Each row was made from one small tree. The marks that hang from a mark follow it in brackets, in the order of their numbers. Every link used is in the known rows. Write each row's tree.
(in the rows, 128 means zero)
Known rows
Q_857{Q_906{Q_968{Q_56{Q_940} Q_915 Q_979}}}: [130  95 114 153 150 142 116 148 128  90 105 128 130 120 113 138 122 149]
Q_857{Q_906{Q_968{Q_56{Q_940} Q_915 Q_979{Q_167}}}}: [129  91 103 163 145 141 118 142 138  94 106 122 138 116 125 132 127 140]
Q_56{Q_940}: [143 121  99 126 140 140 180 165 143 150 108 114 127  93  91 116 132 143]
Q_968{Q_56 Q_915{Q_979{Q_167}}}: [128 107  89 208 106 114 148 126  98 115 108 132 213  81 205 119 130 105]
Q_940{Q_56{Q_968{Q_915 Q_979}}}: [155 107 125 150 117 134 145 145 112 138 131 129 150  51 111 169 136 177]
Q_167{Q_979}: [121 127  88 124 128 105 186 153 124 134  96 120 163 103  98 139 137 129]
Q_915{Q_968{Q_56{Q_940} Q_979}}: [130 102  85 155 118 143 113 133 135 157 110 102 173  93 141 139 117 102]
Q_857{Q_906{Q_968{Q_56{Q_940} Q_915{Q_979{Q_167}}}}}: [128 105  86 153 146 144 128 154 125 104  94 126 146 135 146 134 124 132]
Q_56{Q_940 Q_968{Q_979}}: [149 104 107 145 133 138 184 183 154 143 106  67 136  69  57 142 140 169]
Q_56{Q_940 Q_968}: [142 121 105 126 136 144 199 190 142 156 105  74 134  83  68 145 137 158]
Q_857{Q_906{Q_968{Q_56{Q_940} Q_915{Q_979}}}}: [130 109  96 144 150 144 126 159 117 100  95 133 137 139 131 140 120 140]
Q_906{Q_968{Q_56{Q_940} Q_915 Q_979{Q_167}}}: [149  71 106 224 135 126 131 153 146 116 139 103 161  73 134 121 139 143]
Q_906{Q_968{Q_56}}: [132 103 115 162 150 131 136 148 135 132 137 106 135 116 124 140 115 134]
Q_915{Q_968{Q_56{Q_940}} Q_979{Q_167}}: [131 117  11 164 110 142 131 148 131 180  80  94 217 126 217 131 121  69]
Q_56{Q_940 Q_968{Q_915 Q_979{Q_167}}}: [155  93 106 187 110 131 185 180 143 133 110  78 166  48  92 130 156 158]
Q_857{Q_906{Q_968{Q_915{Q_979}}}}: [135 117 101 131 137 138 128 153 113 101  93 146 135 158 131 142 122 136]
Q_968{Q_56{Q_940} Q_915 Q_979{Q_167}}: [137  72 107 236 113 122 141 124 140 106 125 109 193  26 153 103 146 132]
Q_915{Q_968 Q_979{Q_167}}: [140 129  17 147  91 134 137 141 122 180  78 110 212 152 216 133 125  64]
Q_940{Q_56{Q_968}}: [145 122 112 118 131 142 158 149 120 156 128 117 137  69 108 174 127 168]

Which tree is each row?
[124  94 109 162 139 136 115 130 132  90 108 125 144 121 135 136 124 135]
Q_857{Q_906{Q_968{Q_56 Q_915 Q_979{Q_167}}}}
[155 121 105 141 119 136 155 157 100 147 121 133 156  71 132 170 133 169]
Q_940{Q_56{Q_968{Q_915{Q_979}}}}
[146  81 130 210 131 119 119 143 125 104 141 122 155  89 127 134 128 147]
Q_906{Q_968{Q_56 Q_915 Q_979}}
[145  92 121 192 143 132 140 168 121 122 138 120 144  96 126 130 130 145]
Q_906{Q_968{Q_56{Q_940} Q_915}}
[135 107  74 150  91 133 122 118 140 161 108 109 181 112 158 134 127  86]
Q_915{Q_968{Q_979{Q_167}}}
[157 108 103 178 123 121 142 169 109 124 121 140 155 135 141 133 132 138]
Q_906{Q_968{Q_915{Q_979}}}
[127  81  86 196 135 130 148 120 174 129 119  76 169  41 129 111 131 131]
Q_968{Q_56{Q_940} Q_979{Q_167}}
[130 102 129 190 126 129 154 145 105 115 124 135 170  57 143 117 133 133]
Q_968{Q_56{Q_940} Q_915}
[137  81 100 195 141 125 126 133 160 125 138  88 149  91 131 132 124 133]
Q_906{Q_968{Q_56 Q_979{Q_167}}}
[128  96  69 168 111 141 118 126 148 162 111  91 184  85 160 131 124  91]
Q_915{Q_968{Q_56{Q_940} Q_979{Q_167}}}
[122  99  77 167 102 135 110 109 140 156 113  98 193  92 173 136 119  82]
Q_915{Q_968{Q_56 Q_979{Q_167}}}
[136 102  76 210 118 126 158 151 110 124 102 122 203  70 187 111 138 117]
Q_968{Q_56{Q_940} Q_915{Q_979{Q_167}}}
[129 129  41 143 110 135 120 142 105 166  83 115 203 145 203 148 107  78]
Q_915{Q_968{Q_56} Q_979}
[154 117  94 150 115 135 158 152 108 150 122 125 165  65 145 164 138 158]
Q_940{Q_56{Q_968{Q_915{Q_979{Q_167}}}}}
[144  75 114 222 125 117 122 136 138 109 142 110 166  81 147 126 135 133]
Q_906{Q_968{Q_56 Q_915 Q_979{Q_167}}}
